Each row was made from one path, in order. Every step used is in the known rows, and no mark comes twice. Write each row's path.
Known rows:
kikif > vufam > foneg: [ -3 -50  15 -30  -7  -5  -2 -18  17   8  29  -9 -48 -28 -10  -9   5 -18
 -14 -23]
gegatib > foneg > kikif: [-21 -20  27  -5  48  11  26  11  33   8  41  16  -9  -3   9  45   6   7
   0  26]
gegatib > vufam: [ -4 -40  21 -28  20  -3 -29   0   4   6  22  24 -18 -19  -3  15 -24 -12
 -21   9]
ruli > foneg > kikif > vufam: [-18 -40  11  -3   9  18  -7  -4  33   6  24  -6 -60 -20   2   7  13  -4
 -20 -26]
kikif > vufam > ruli: [ -7 -29  31 -32   7  -1  25 -19  14  16  39  -9 -48 -14   6  -8   6  -9
 -18  21]
vufam > gegatib > foneg > ruli: [-41 -29   3 -25  46 -36  17  -5   9   7  36 -33 -38 -24  -5  32 -17  -4
 -16  11]
foneg > kikif > vufam > ruli: [-17 -22  27 -14  20  10  47  -9  24  18  51  -3 -57   3   7  12  11  -2
  -9  23]
befad > foneg: [-13 -32  30 -37  36 -13  19  -5  20   2  23   1 -11 -18  -4  15  15  -6
 -10  55]
befad > foneg > ruli: [-34 -36  15 -33  31 -38  10  -8   3   2  31  -4 -29 -19 -10  21   1 -16
 -10  40]
kikif > vufam: [ -2 -38  22 -27   2  12  -3  -9  20  12  23  -5 -26 -22  -1  -6   5 -15
 -19  -1]
vufam > ruli > foneg: [-28 -28  27 -26  16 -24  -3 -18  18   0  28 -10 -62 -28  17   2   6  -2
 -12  21]
befad > foneg > zubuli: [  1 -41  35 -20  35 -10  47  -1  26   5  36  -4  -8 -19   7  28  39  -2
  -2  61]
vufam > gegatib > foneg: [-20 -26  17 -28  51 -11  25  -2  26   8  26 -27 -20 -24   2  25  -3   6
 -15  27]
vufam > gegatib > foneg > kikif: [-30 -18  13 -11  63   1  48   8  36  10  39 -20 -29  -7   3  45   2  14
  -5  27]
vufam > ruli: [-21 -19  34 -33  20 -18  23 -14  16   9  39  -2 -36 -13  14   9   3  -5
  -1  48]
gegatib > vufam > ruli > foneg: [-17 -39  23 -24  21 -22 -29 -13   0   2  28  12 -66 -25   7   5 -19  -3
 -33   5]
ruli > foneg: [-23 -37  19 -22  10 -11 -30  -8  25  -3  13  -5 -38 -35  10   4   6  -8
 -12  -1]
befad > foneg > vufam > ruli: [-26 -46  33 -39  45 -26  37  -8  12  -1  33 -17 -70 -15  -2  21  20  -4
 -10  49]
foneg > vufam: [-22 -52  19 -28  18  -4 -11   2  21  -2  18 -13 -51 -26   0  21   5 -16
  -1  -3]
foneg > befad: [-20 -30  49 -15   6  -2  -3  -6  22   8  15  23 -25  -7   6  22   2  -9
   4  53]

Which path is each row?
[-28 -43  30 -32  23 -17  15  -8  14   1  33 -18 -73 -19   8  18   5 -10
  -1  19] | foneg > vufam > ruli
[-38 -20  24  -9  27 -12  21  -9  28   3  40  -3 -71 -11  18  22  11   5
  -2  22] | vufam > ruli > foneg > kikif
[ -9 -46  23  -6   9  -6   0  -5  31  -1  27 -11 -35 -35  21  18  29  -5
  -4   6] | ruli > foneg > zubuli
[ -7 -35  13 -27  38   6  24  -6  23  15  27 -33 -33 -24  -6   8   1   2
 -32   1] | kikif > vufam > gegatib > foneg
[-28 -39  41  -8   1  -8 -34 -10  24   0   4  15 -50 -22   9  14   5  -6
  -6  26] | ruli > foneg > befad
[ -9 -49  37 -17 -15  -1  -5 -20  16  12  20  12 -60 -14 -11   1   5 -16
  -9   4] | kikif > vufam > foneg > befad
[-20 -56  24 -34  39 -13  10   2  18  -5  18 -12 -47 -23 -10  23  18 -10
 -10  26] | befad > foneg > vufam
[-20 -40  46 -11  13 -19 -31 -15  -1   5  19  34 -76 -12   6  15 -19  -1
 -27  32] | gegatib > vufam > ruli > foneg > befad
[ 11 -56  20 -14  -7   0  28 -14  22  11  42 -15 -45 -27   1   5  29 -15
  -8 -17] | kikif > vufam > foneg > zubuli
[-12 -31  18 -10  14  24  20   0  31  14  35   1 -34  -5  -1  14  10  -8
  -9   0] | foneg > kikif > vufam
[-10 -36   7 -34  18   2  17 -12  23  14  21 -41 -46 -26  -8  -5   1  -9
 -24   1] | kikif > vufam > gegatib
[ -6 -50  15 -31  12 -19 -27  -9   1   3  29  19 -40 -24 -12  12 -24 -15
 -18 -14] | gegatib > vufam > foneg
[-37 -43   4 -29   1 -46 -11 -17   2   1  38 -10 -53 -27  -9  15 -12 -24
   3 -13] | vufam > foneg > ruli
[-24 -42  34 -24  44 -13  21  -2  15   2  40  -9 -60 -17  11  30   6   1
 -10  20] | gegatib > foneg > vufam > ruli
[-14 -36  32  -9  15 -20  27 -14  24   3  43 -16 -57 -27  28  15  31   1
  -5  27] | vufam > ruli > foneg > zubuli
[-37 -58   0 -26  29 -21 -17  -4  26  -9   4 -57 -96 -45  -4  15   4  -6
 -18 -29] | ruli > foneg > vufam > gegatib
[-26 -54   0 -27   6 -44 -35 -12 -16   3  37  13 -58 -26 -19  18 -38 -25
 -18 -28] | gegatib > vufam > foneg > ruli
[-15 -39  24 -24   3  -7  -2 -23  15   7  29 -17 -73 -28  10 -16  10  -6
 -30  -4] | kikif > vufam > ruli > foneg
[-14 -25  32 -21  40   2  69 -10  21  16  50  -2 -54   5  -4  15  25   4
 -17  52] | befad > foneg > kikif > vufam > ruli
